(in the rows, 128 means zero)
Known rows, with every step that occurs
rapobid-zafor-satot-gofor: [130 168 123 126 111 134 161  99 133 115 148 145 117 119 130 147 122 117
 136 111 112 112 102 135 112]
rapobid-nado-pagi-murazul: [123  60 151 132 143 130 143 171 162 103 102  30 144 120 162 107 120 145
 130 141 113 112 104 108 181]
pagi-nado-rapobid-zafor: [132 168 143 129 139 108  71 103  80  75 119 130 132 126 118 134 139 169
 129  85 127 115 115 136 165]
gofor-rapobid: [171 117 141 119 125 116 111 107 133 203 136 156 116 117  86 102 133 129
 108 160 138 127 119 131 108]
nado-pagi: [139 109 144 105 127 119 116 135 142 174 124 104 118 120 136  91 146 153
 124 121 141 108  77 119 141]
rapobid-nado: [105 100 115 145 123 117 115 147 163 100 120  97 103 118 142 132 108 161
 131 166 158 131  92 134 171]
murazul-pagi-nado-rapobid-zafor: [138 171 141 131 159 116 113 114  86  84 124 122 139 124 107 124 136 171
 127 103 137 112 105 138 169]
pagi-murazul: [136 105 143 133 133 126 149 177 163 130 101  66 150 113 132 109 125 124
 116 152 126 148 125 117 175]
dufal-rapobid-gofor: [116 163 135 137 127 118 126 114 130 113 116 166 119 129 148 133 128 109
 123 167 165 154 106 132 121]
nado-pagi-murazul: [141  82 158 119 140 129 146 169 155 143 103  49 152 117 146  94 135 134
 121 128 113 120 109 108 168]
zafor-satot-gofor: [132 159 112 123 102 141 172 115 155 103 147 146 101 115 130 143 119 107
 127 123 117 117 104 122  87]
zafor-rapobid: [131 105 111 114 120 132 157 140 152 141 140 108 129 121 153 121 120 116
 131 136 114 152 129 155 117]
dufal-rapobid-zafor-satot-gofor-lizez: [121 172 118 116 126 127 191 127 115 203 131 166 148 137 124 148 145 100
 138  92 106 123 134 129  83]
rapobid-zafor-satot-gofor-lizez: [126 162 116 114 115 133 190 145 124 206 132 165 150 144 126 145 139 119
 137  89 114 120 133 129 102]
gofor-satot-zafor-rapobid: [122  85 108 116 128 145  81 124 134 151 140  89 123 125 123 123 133 105
 140 119  97 159 182 148 124]
lizez-gofor: [117 107 136 125 130 107 132 124 138 115 146 141 128 124 140 106 116 126
 111 150 167 142 109 105 149]
dufal-rapobid-nado: [ 96 118 120 147 139 108 117 117 148  99 118  99 102 108 141 135 116 129
 133 171 144 136  95 133 142]
pagi-nado-rapobid-zafor-satot-gofor-lizez: [129 174 117 117 120 134 172 136  99 128 126 163 143 145 128 158 140 127
 136  55 101 105 146 116  88]
murazul-pagi-nado: [127 137 130 148 142 123 192 152 143  59 109  72 123  94 107 111 126 155
 123 128 177 122 101 114 171]
pagi-nado-rapobid-gofor-satot: [106 172 118 163 114 133  58 152  95   4  99 135 118 129 122 150 130 136
 123 129 127 117 169 122 114]
pagi-nado-rapobid-gofor-satot-zafor: [117 126 127 135 128 140   9 115 102  65 113 124 106 136 102 138 143 136
 130 101 138 140 184 112 142]
murazul-pagi-nado-rapobid-gofor-lizez: [131 161 122 127 142 136 178 181 108 131 110 176 151 163 130 135 137 147
 121 108 161 130 139 116 115]
satot-gofor-rapobid-nado: [149  93 127 143 121 128 107  90 144  96 137 132  87 125 125 136 108 136
 130 181 124 109 118 129 106]

Rows
[135 100 117 143 116 133 143  98 149 100 147 136  95 121 126 145 101 127
 131 158 116 100 113 128  95] | zafor-satot-gofor-rapobid-nado
[146 147 117 113 114 132 153 149 135 191 119 160 126 145 124 132 145 121
 127 126 130 134 138 120  93] | satot-gofor-lizez
[171 137 129 119 111 135 154  81 135 161 155 174 105 117  96 128 122  99
 116 139 106 106 124 124  56] | zafor-satot-gofor-rapobid
[121 124 113 116 117 137 186 178 133 191 121 169 159 165 162 137 130 121
 135 121 139 155 152 142 112] | zafor-rapobid-gofor-lizez
[120 109 122 125 129 132  23 126 131 169 122 101 108 118  79 114 149 130
 128 128 136 152 166 123 156] | gofor-satot-zafor
[102 137 107 156 109 142 108 160 123  73 116 121 133 129 142 142 120 112
 135 156 116 139 171 150 113] | zafor-rapobid-gofor-satot
[123  45 143 128 143 139 165 167 160  96 111  21 152 123 181 111 114 133
 138 134  90 115 121 120 165] | zafor-rapobid-nado-pagi-murazul
[122 146 123 121 117 127 161 182 132 203 109 180 151 160 141 131 138 138
 126 130 169 150 133 126 132] | rapobid-gofor-lizez
[126 149 132 122 125 116 170 114 122 207 153 152 151 116 100 126 122 131
 127 100 122 111 101 146 136] | gofor-rapobid-zafor-satot
[129 155 108 113 109 138 199 159 142 194 131 165 136 140 126 142 137 111
 130  96 119 124 134 118  82] | zafor-satot-gofor-lizez
[172 143 154 124 130 117  94  61  98 175 141 160 124 128  98 121 136 133
 129 147 116 113 122 148 124] | satot-gofor-rapobid-zafor
[115 115 125 132 124 139  24 126 126 141 120 126 112 135  99 125 142 127
 131 136 149 156 170 123 156] | rapobid-gofor-satot-zafor
[ 96 170 120 164 121 124  82 141 112  84 101 132 124 117 119 140 134 103
 126 169 133 138 155 134 111] | dufal-rapobid-gofor-satot
[120 168 146 128 148  97 101  89 102 175 121 126 140 111 116 121 144 127
 133 137 134 141  99 151 161] | dufal-rapobid-zafor
[110 125 128 133 134 134  26 107 117 141 118 126 111 129  99 127 147 108
 132 140 141 158 171 123 138] | dufal-rapobid-gofor-satot-zafor
[114  69 112 117 133 141  88 111 127 127 152  98 130 129 133 120 125  97
 137 117 102 159 189 135 124] | lizez-gofor-satot-zafor-rapobid
[110 177 121 129 146 127 190 136 109 106 144 128 151 115 112 137 122 149
 128  71 127 103  93 135 147] | murazul-pagi-nado-rapobid-zafor-satot
[148 116 160 124 144 100 103  74  92 185 151 160 148 131 106 106 127 137
 121 141 140 122 120 135 154] | lizez-gofor-rapobid-zafor
[188 127 140 121 117 130 107  73 128 156 143 170  95 121  95 117 131 110
 114 165 116 116 129 126  68] | satot-gofor-rapobid
[ 89  45 104 141 136 137  93 119 140  69 147  75 116 132 159 138 101 125
 148 142 113 143 166 134 150] | lizez-gofor-satot-zafor-rapobid-nado
[139 165 127 124 124 133  89 134 119  84 126 196 113 155 145 137 124 145
 113 145 155 139 111 130 115] | nado-rapobid-gofor
[125 121 119 128 112 140 156 140 144  99 133 150 131 145 177 136 111 120
 134 152 144 155 128 150 124] | zafor-rapobid-gofor
[135  35 163 132 152 126 147 141 144 105 122  54 150 126 157  99 112 130
 122 146 108 102 123  96 160] | lizez-gofor-rapobid-nado-pagi-murazul
[129  97 122 114 120 147 116 118 141 126 141 148 124 153 165 132 119 118
 138 134 145 168 145 145 136] | satot-zafor-rapobid-gofor
[138 160 126 126 129 118  83 126 107  30 115 132 105 120 120 133 135 154
 114  88 131 117 122 111 119] | pagi-nado-rapobid
[118  71 153 134 153 125 146 152 153 104 101  31 143 113 161 110 125 125
 131 143 104 114 108 109 162] | dufal-rapobid-nado-pagi-murazul
[137 180 122 133 134 144 183  98 112  47 148 138 118 118 120 150 120 126
 134  91 108  94 107 125 101] | murazul-pagi-nado-rapobid-zafor-satot-gofor
[118 134 137 122 130 114 178 103 114 186 165 160 157 121 113 123 114 122
 124 100 127 110 107 132 136] | lizez-gofor-rapobid-zafor-satot
[135 173 113 107 123 136 168 139 107 185 137 187 145 154 123 151 141 123
 131  79  99 114 137 127  80] | nado-rapobid-zafor-satot-gofor-lizez
